(in the rows, 100 means zero)
Known rows, with every step that occurs:
t > c > l: 117	100	97	91	105	109	86	106	91	110	112	101	80	105	118	98	75	84	105	115	93	116	80	106	95	118	90	81	109	107	91	87	100	86	122	100	101	90	97
e > y > p: 80	106	118	133	97	102	98	101	107	111	87	89	90	98	98	111	107	87	94	132	115	98	137	88	118	106	89	95	86	88	106	114	96	112	102	123	103	120	130
q > w: 106	111	102	110	97	98	85	87	113	114	113	102	95	95	83	107	93	107	103	122	110	106	98	99	104	121	84	81	83	106	108	88	74	90	133	84	114	108	106
x > c > l: 102	99	98	82	128	101	80	115	112	94	119	108	91	100	125	103	88	90	117	122	96	126	83	117	91	132	85	88	111	119	80	91	109	91	102	86	107	101	106
e > y > l > c > g: 93	93	109	78	90	104	102	115	95	104	92	103	105	102	98	92	97	107	86	73	113	76	129	61	113	98	131	115	106	94	118	102	115	132	68	104	115	75	114
x > y: 118	87	97	122	106	110	98	100	129	103	105	84	97	112	92	101	107	97	103	128	98	108	97	115	84	126	89	80	113	111	110	97	90	104	112	91	123	102	99
l > c > g: 109	108	87	87	90	119	80	121	99	99	108	111	111	100	105	100	110	116	112	91	98	106	123	106	99	97	122	112	109	106	123	106	110	123	101	98	111	83	101
l > c > e > y > p: 95	108	104	115	92	108	88	99	97	94	82	106	98	93	113	124	120	102	91	113	112	92	141	94	129	88	115	99	101	89	128	128	75	110	80	123	88	96	121
h > t: 98	104	84	107	92	116	111	102	110	102	111	101	125	103	101	100	102	107	123	121	106	103	115	112	103	103	100	86	95	106	95	102	95	101	103	85	113	106	107
z > c: 118	98	104	115	102	97	97	91	103	102	124	93	101	92	106	82	110	95	113	97	89	114	89	96	94	81	72	84	91	109	97	99	81	101	113	95	103	107	88
l > c > g > y: 100	102	99	101	88	109	80	129	92	100	82	97	113	89	102	111	103	110	107	87	113	99	123	119	83	95	140	106	97	97	125	115	110	116	90	95	110	102	110
x > y > l > c > e: 117	88	98	87	106	97	108	95	114	83	94	100	100	108	110	101	108	104	97	83	102	79	84	92	103	105	123	88	128	107	126	106	81	102	79	81	111	61	92
c > g: 96	112	90	99	95	112	89	120	109	106	102	96	105	103	99	94	106	102	99	109	97	110	111	112	94	116	107	110	90	105	112	100	107	111	113	102	117	87	98
x > c > z: 94	106	86	90	120	113	87	99	124	90	124	103	89	90	123	82	99	95	116	123	98	127	84	106	115	106	81	97	121	90	88	88	133	74	121	98	110	111	100
l > c > e > y > z: 104	85	94	88	90	111	100	77	99	97	84	118	80	96	88	106	106	101	73	111	92	85	120	97	112	85	108	124	103	100	103	108	78	95	85	112	81	103	94
x > w: 97	114	111	94	116	114	89	95	106	104	109	87	92	121	89	103	98	89	110	120	77	114	94	98	98	117	87	98	110	116	103	92	91	93	141	100	123	118	98
d > c > l: 108	103	109	106	121	99	92	126	111	105	120	98	101	114	110	107	97	101	112	115	83	105	103	104	74	112	82	88	100	103	75	83	110	77	110	92	110	95	91
e > y > z: 88	84	107	108	97	109	109	83	115	111	90	105	76	98	73	95	90	88	75	133	100	91	115	93	103	100	83	121	90	99	83	91	98	101	106	113	93	125	102
p > y: 111	111	87	100	105	111	97	90	109	122	99	101	100	105	97	115	102	92	90	122	99	100	106	112	104	116	88	98	104	102	102	93	98	110	112	111	91	120	110
e > y > l > c: 103	84	116	87	89	99	99	101	101	106	105	101	101	104	88	98	96	101	94	92	114	73	123	55	121	91	108	97	114	100	106	105	105	122	75	105	102	96	114
x > y > z: 107	80	96	117	110	112	115	84	126	92	94	100	79	106	85	93	90	90	97	126	95	97	86	122	76	117	79	109	109	103	94	87	99	93	117	88	104	111	90
e > y > z > c > g: 97	88	100	102	94	105	121	85	97	103	86	105	79	85	98	70	96	91	80	87	87	102	102	88	88	83	90	134	69	90	92	93	101	106	86	106	101	100	89
h > t > x: 87	113	81	105	102	114	126	102	99	109	108	97	139	108	107	124	108	133	121	121	86	115	98	115	100	108	88	92	101	100	87	87	110	107	101	82	104	110	108
p > y > l > c: 114	101	98	74	104	99	106	86	93	106	100	115	106	106	107	110	94	101	103	82	110	71	106	81	111	98	105	102	126	98	108	92	110	119	90	107	85	103	114
p > y > l > c > e: 111	109	86	68	104	96	105	82	91	99	91	119	101	104	114	112	107	102	86	77	102	69	95	91	119	98	117	105	119	98	121	100	91	109	78	106	79	82	101
h > d > c > e > y: 111	116	99	111	94	95	103	96	97	104	112	85	92	121	81	114	124	106	56	111	72	94	123	81	121	107	87	95	101	93	81	114	85	70	95	123	93	92	105
e > y > l: 85	87	124	99	99	90	105	100	113	116	97	86	96	106	83	93	91	89	80	110	114	80	112	60	117	106	93	95	97	99	98	98	103	110	89	112	109	99	110
p > y > l: 99	107	99	87	110	89	113	88	100	114	93	102	98	107	100	101	91	88	90	99	110	75	92	88	112	115	89	97	105	98	101	86	109	109	103	107	91	105	110
y > e: 87	102	92	104	81	98	86	84	118	110	108	86	86	107	95	91	102	97	117	114	80	97	92	115	97	94	86	74	98	112	102	87	84	110	112	107	84	95	75
t > x > c: 92	111	94	89	122	103	100	101	107	105	129	96	112	101	114	129	109	115	115	127	71	134	77	115	98	123	63	95	122	111	79	81	122	94	118	90	94	115	108
h > d > c: 117	121	104	116	98	96	101	104	93	101	138	88	107	118	86	107	117	109	99	108	78	98	113	96	99	111	72	93	113	100	74	101	108	76	129	109	91	101	101
d > l: 103	90	101	113	94	99	94	96	116	102	120	105	116	122	87	110	97	86	127	112	113	119	88	94	117	99	105	87	98	118	100	92	90	103	112	90	110	96	101
t > h > d: 118	131	102	109	101	106	95	95	85	96	117	104	111	116	65	78	124	111	77	121	102	115	90	86	99	103	87	99	109	116	68	108	99	102	115	117	91	121	87
e > y: 97	93	107	114	96	106	88	103	118	119	102	88	93	105	78	101	108	91	82	131	102	104	125	83	109	108	92	92	95	102	99	103	91	112	99	112	109	116	114
x > c > g > y: 86	106	94	93	102	98	87	122	108	94	90	90	101	83	108	113	95	91	106	101	107	119	98	124	85	122	119	100	94	102	104	110	123	92	95	89	111	111	113
t > c: 118	102	95	101	90	116	94	89	96	110	123	95	87	98	98	103	91	86	105	114	89	111	92	95	108	101	82	80	111	107	104	98	96	85	137	102	96	99	95
z > c > l: 117	95	108	105	118	91	93	107	100	100	110	98	97	95	120	76	96	95	110	95	93	119	83	107	82	97	77	88	84	110	86	89	86	101	98	93	107	96	87
g > y > p: 74	113	119	142	100	90	93	112	99	99	76	84	104	85	100	118	96	87	114	118	129	100	119	123	95	105	97	87	83	90	112	122	97	101	114	113	96	129	123
q > k: 89	87	90	93	87	101	86	110	117	108	121	106	112	101	79	96	111	87	99	127	105	112	116	106	106	100	92	79	84	87	92	90	88	111	129	102	117	105	102
t > x: 88	111	97	107	111	104	101	106	101	121	112	91	119	109	93	121	110	121	106	125	79	121	90	115	96	113	70	95	107	108	93	83	110	109	124	101	97	114	101

Rows:
106	96	94	100	105	96	115	65	97	87	102	111	81	87	106	78	105	96	90	96	78	105	75	117	94	74	70	117	81	104	94	97	70	77	107	100	79	96	64 : y > z > c > e
104	102	100	79	100	94	96	96	96	87	106	112	108	102	105	102	110	106	101	83	105	83	95	86	118	88	114	94	116	109	121	111	86	103	89	95	93	70	89 : y > l > c > e
108	109	77	89	105	105	130	73	89	103	81	117	83	86	118	80	94	93	87	80	83	96	85	116	84	94	85	139	83	86	94	78	110	100	101	102	82	105	87 : p > y > z > c > g
98	124	101	117	92	93	101	132	84	100	99	77	111	106	86	113	108	110	87	82	89	100	119	114	83	114	113	106	90	86	87	115	119	79	108	104	105	100	110 : h > d > c > g > y
129	100	96	100	87	101	87	92	78	89	128	116	119	126	87	112	106	105	124	84	113	107	102	90	133	100	114	99	122	114	95	110	94	113	106	96	94	93	114 : h > d > l > c
84	117	110	120	88	103	88	129	81	87	69	100	112	77	119	122	102	106	120	85	126	94	136	123	89	92	136	108	91	83	133	129	113	118	92	106	101	106	127 : l > c > g > y > p
102	103	90	71	113	106	107	90	96	100	94	119	99	97	124	82	90	104	101	79	117	70	99	83	123	89	105	113	130	73	111	83	135	105	98	109	91	104	109 : p > y > l > c > z
76	99	86	80	117	101	119	77	103	102	93	110	78	90	105	128	103	108	69	131	68	117	76	109	108	116	71	128	108	98	74	85	108	77	90	102	74	112	98 : t > x > c > e > y > z
97	97	104	82	109	100	97	102	100	90	111	113	104	93	115	70	95	109	116	81	117	83	98	78	117	78	102	107	127	85	108	92	129	101	103	101	108	91	96 : y > l > c > z
99	101	108	143	109	103	104	105	121	92	90	84	96	101	111	110	105	90	110	129	110	103	106	116	93	123	89	84	105	97	115	107	96	103	115	99	115	104	118 : x > y > p
92	93	97	94	89	110	98	112	86	91	72	115	95	82	96	103	87	107	104	86	112	90	114	128	74	90	128	135	92	95	110	106	118	105	99	95	92	112	99 : l > c > g > y > z
106	79	112	111	96	100	121	68	100	105	100	101	78	88	88	76	95	86	81	104	93	95	98	84	95	76	65	117	81	93	81	90	86	98	99	107	88	125	87 : e > y > z > c
117	128	92	106	99	93	97	98	91	94	127	92	104	119	91	113	123	112	83	102	69	100	104	106	109	106	82	93	108	101	85	113	86	62	116	108	90	83	91 : h > d > c > e
107	82	101	92	114	109	109	104	118	85	99	97	98	103	119	70	93	107	113	83	116	81	87	84	104	96	111	100	139	82	114	88	124	100	97	85	123	82	97 : x > y > l > c > z
109	92	92	97	86	113	83	95	104	104	97	105	98	99	92	115	123	107	79	111	96	96	128	86	121	89	117	97	108	106	118	117	71	109	80	112	96	95	105 : l > c > e > y
100	101	92	97	99	103	121	88	93	89	100	109	87	84	109	67	96	99	102	83	85	107	88	110	80	80	82	129	77	97	95	87	102	95	110	96	97	94	72 : y > z > c > g
117	117	106	105	117	94	97	121	89	100	126	97	103	121	102	102	102	108	96	106	80	104	102	107	89	125	79	94	103	101	61	98	109	77	114	106	102	93	101 : h > d > c > l
96	87	125	96	93	83	97	109	91	97	92	94	110	92	90	105	91	103	113	77	129	74	107	90	94	89	119	90	110	101	114	112	107	109	90	95	98	108	106 : g > y > l > c
77	98	101	108	97	103	106	112	99	101	65	97	89	86	89	97	82	93	90	101	109	98	103	134	72	106	114	131	73	94	103	103	117	94	108	97	98	115	94 : c > g > y > z
83	99	88	95	66	98	79	113	94	97	76	89	95	88	106	101	96	113	118	74	94	86	110	126	77	81	138	90	98	98	124	104	103	126	83	99	85	92	87 : l > c > g > y > e
105	75	116	104	115	94	113	84	97	107	86	112	71	91	106	69	80	85	81	101	94	104	90	95	82	92	74	119	74	97	68	83	85	96	79	105	94	111	89 : e > y > z > c > l
97	85	115	119	100	85	115	80	92	94	89	94	88	76	90	83	85	88	105	91	104	100	83	119	69	75	77	107	74	94	86	99	92	86	110	94	82	138	81 : g > y > z > c
84	108	78	79	129	109	119	116	97	93	111	113	127	104	147	128	87	127	128	120	84	132	72	126	89	135	86	95	113	107	63	83	125	91	82	69	106	102	116 : h > t > x > c > l
97	84	118	113	117	79	110	96	88	95	74	105	81	77	109	78	74	86	104	89	108	104	75	127	54	90	84	107	70	94	74	92	95	87	94	90	91	125	83 : g > y > z > c > l
109	93	100	111	100	93	100	84	109	108	96	89	89	94	98	90	122	95	72	100	84	110	97	84	111	81	92	89	79	102	105	110	56	97	81	113	102	97	90 : z > c > e > y
113	90	87	94	90	106	85	94	103	87	113	122	117	119	98	119	114	100	124	90	108	113	94	98	125	83	132	93	110	119	120	107	72	107	91	90	99	73	93 : d > l > c > e
124	96	88	97	82	94	89	84	81	91	102	116	107	128	84	117	117	103	84	89	104	99	113	77	150	98	133	103	109	107	101	122	67	108	72	111	91	78	116 : h > d > l > c > e > y
87	96	115	96	104	88	116	99	118	106	106	87	95	114	89	110	109	97	74	97	85	76	109	58	111	93	97	90	97	87	95	98	92	73	81	104	102	77	92 : d > c > e > y > l
94	88	105	112	100	83	115	76	91	87	76	97	83	75	100	87	97	92	87	87	98	99	76	129	78	71	88	106	69	97	98	110	68	74	100	98	77	117	70 : g > y > z > c > e
100	89	114	94	101	75	116	80	102	102	92	87	94	96	104	78	107	90	71	79	96	87	86	59	117	78	93	87	81	96	106	108	69	98	68	108	100	77	87 : z > c > e > y > l
81	95	129	109	103	76	103	108	105	106	82	78	111	98	85	98	85	89	98	95	129	82	92	94	93	105	104	85	91	101	105	110	103	98	100	96	103	112	105 : g > y > l
100	86	99	107	81	100	85	123	97	92	85	109	127	106	95	120	92	97	128	72	129	108	108	108	97	89	160	105	94	106	126	110	106	121	83	82	116	92	110 : d > l > c > g > y
84	93	112	94	105	94	96	112	96	91	85	98	105	87	110	81	83	105	113	75	134	82	98	90	102	77	119	101	114	76	112	103	130	94	96	98	105	106	103 : g > y > l > c > z
64	111	106	82	122	80	117	126	93	100	85	90	116	89	118	123	86	114	101	83	99	111	71	105	81	126	108	107	104	94	93	91	147	96	83	83	105	94	113 : t > x > c > g > y > l
108	110	86	89	87	120	95	106	92	108	112	96	87	94	106	99	90	91	99	100	86	114	94	103	104	107	104	97	103	101	112	96	108	90	128	99	108	79	96 : t > c > g
111	103	95	104	78	92	89	118	68	88	89	106	122	114	89	116	95	106	112	62	126	108	107	109	114	103	155	110	98	102	113	120	104	117	86	94	106	89	120 : h > d > l > c > g > y
129	113	101	103	93	104	99	87	77	84	124	130	131	131	68	96	119	111	110	90	118	116	83	67	116	84	122	103	123	122	75	103	96	114	95	102	89	104	91 : t > h > d > l > c
97	105	103	74	94	103	99	118	94	92	105	111	115	100	109	88	98	112	111	67	110	82	107	84	106	95	129	115	111	101	121	102	122	123	89	92	114	67	99 : y > l > c > g
73	104	111	80	107	81	104	119	102	88	89	92	102	85	113	101	82	91	105	80	117	100	84	100	89	121	121	101	95	98	101	106	135	93	83	85	111	92	114 : x > c > g > y > l
84	98	96	112	76	82	99	99	95	103	79	72	90	83	114	76	98	100	111	66	82	102	84	122	68	70	110	78	68	94	111	97	89	109	87	99	90	89	69 : z > c > g > y > e
